Each row was made from one path, in order. Every step used is in the known rows, and no mark comes twice. Write each row's path.
In the rows, 128 means zero.
Known rows
C N W: [151 174 133 116  48 154 158 167 115 157  85 133  68 129 131 129 100 115
 133 136]
N W: [140 199 107  88  83 154 150 153 105 142  97 137  94 132 111 125  62 103
 147 141]
T C: [136 115 125 114 123 119 131 102 113  73 140 148 123 178 127 140 101 198
 126 183]
K C W: [129 139 127 119 146 128 104  79 179 165  73 129 136 147 155 182 143  68
 122 195]
C K T A N: [ 90 108 100 142 132 109 106 179 175  60 111 138 173 110 138 138 166 162
 129  82]
C W T A: [155  58  84 106 195 120 121 149 152 138  91 144 107  99 136 116 142 151
 156 143]
C W T N K: [111 104 151 181 103 143 146  98  82 142 147 113 118 107 120  81 121  89
  84 103]
T C K: [146 124 118 152 154 147 118 133 137  83 116 132 129 111 139 163 143 123
 117 166]
N K C A: [126 129 115 123 153 144 141  98 174 145 153 106 157 121 144 141 134 117
 147 174]
A N K C W: [113 135 138 145 132 128 105  88 163 189 124 118 131 137 141 178 166  72
 108 163]
W T A N K: [123 108 130 153 122 116 136 169  85 118 202 122 123  84 102 116 164 128
 114  74]
T A N K C W: [118 108 120 146 138 123 103 102 182 197 122 119 117 142 136 176 164  89
 112 166]
A N K: [105 151 145 160  90 124 143 156  78  98 197 121 143  90 107 131 160  97
  97  85]
W T N K C: [148 162 183 129 126 110 130  60  89 110 130 102 154 168 109 120  99  89
 128 135]
A N K T C W: [ 80  88 115 156 139 134 100  88 183 191 144 136 128 176 153 150 146 163
  79 151]
W T: [165 148 162  87 199 122 126 115  64  93 125 143 161  78 140  98 123  96
 154 103]
N K T: [ 85 181 135 123 138 133 131  95 118  89 110 111 223 174 124 109  90 124
  86  95]
T N W: [112 167 115 126  36 158 159 129 121 127  69 133  80 147 114  91  41 118
 127 131]
K C: [153 196 159  85 139 104 119  79 118  70  90 121 177 172 125 171 103  88
 156 173]
C W T A N K: [118  93 124 163 127 122 130 162 109 153 199 122 114  81 111 123 177 120
 107  85]

Write each row's path
[165  88 180 142 111 119 135 126  99 111 130 142  97 140 160 124 164 182
 119 139] | W T C N
[112 124 134 157 117 136 113  68 167 185  93 115 124 156 141 160 138  72
  96 181] | T N K C W
[158 153 158  81 181 131 116 127  92 184 160 133 118  89 136  94 117 117
 181  83] | K C A N W T
[115 111 158 148 112 127 140  89  94  58  79 139 140 111 144  56  92 116
 124 102] | W T N
[152 150 168 116 150  94 112 101 101 125 168 109 153 148 101 146 139 108
 146 117] | W T A N K C
[ 96 153 104 112  93 152 131 155 166 178 150 135 103 142 130 118  95 179
 143 110] | K T C A N W
[115 174 113 104  87 148 133 160 155 174 142 130  99 117 125 133 105 130
 161 120] | K C A N W
[182  95 112  89 164 115 130 157 132 151  97 135  84 128 117 109 114 170
 181 130] | K C N W T A
[108 160  94 104  87 135 130 181 148 149 111 137 102 141 110 121  88 162
 148  94] | K T A N W
[161  66 100 112 199 115 117 132 145 165 116 130 106 119 122 121 142 145
 153 145] | N K C W T A
[ 96 123 127 166 100 137 149 158 114 125 212 115 140  73 124 124 171 111
 105  97] | C A N K
[113  92  89 133 128 120 139 153 167  95  81 121 153 170 121 116 120 190
 114 121] | C N K T A
[125  94 118 122 144  99 117 182 125  70 148 150 137  77 132 120 175 158
 156  80] | W T A N
[162 114 137 138 194 144 108 123 107 104 133 133 130  93 141 140 146 121
 131 143] | W T C K
[137 110 159 175  69 133 159 135  89 129 180 114  95 138 120 131 153 145
  82 135] | T C N K
[110 108  72 102 155 115 131 145 180  65  57 135 176 170 126 122  99 189
 135 135] | K T A
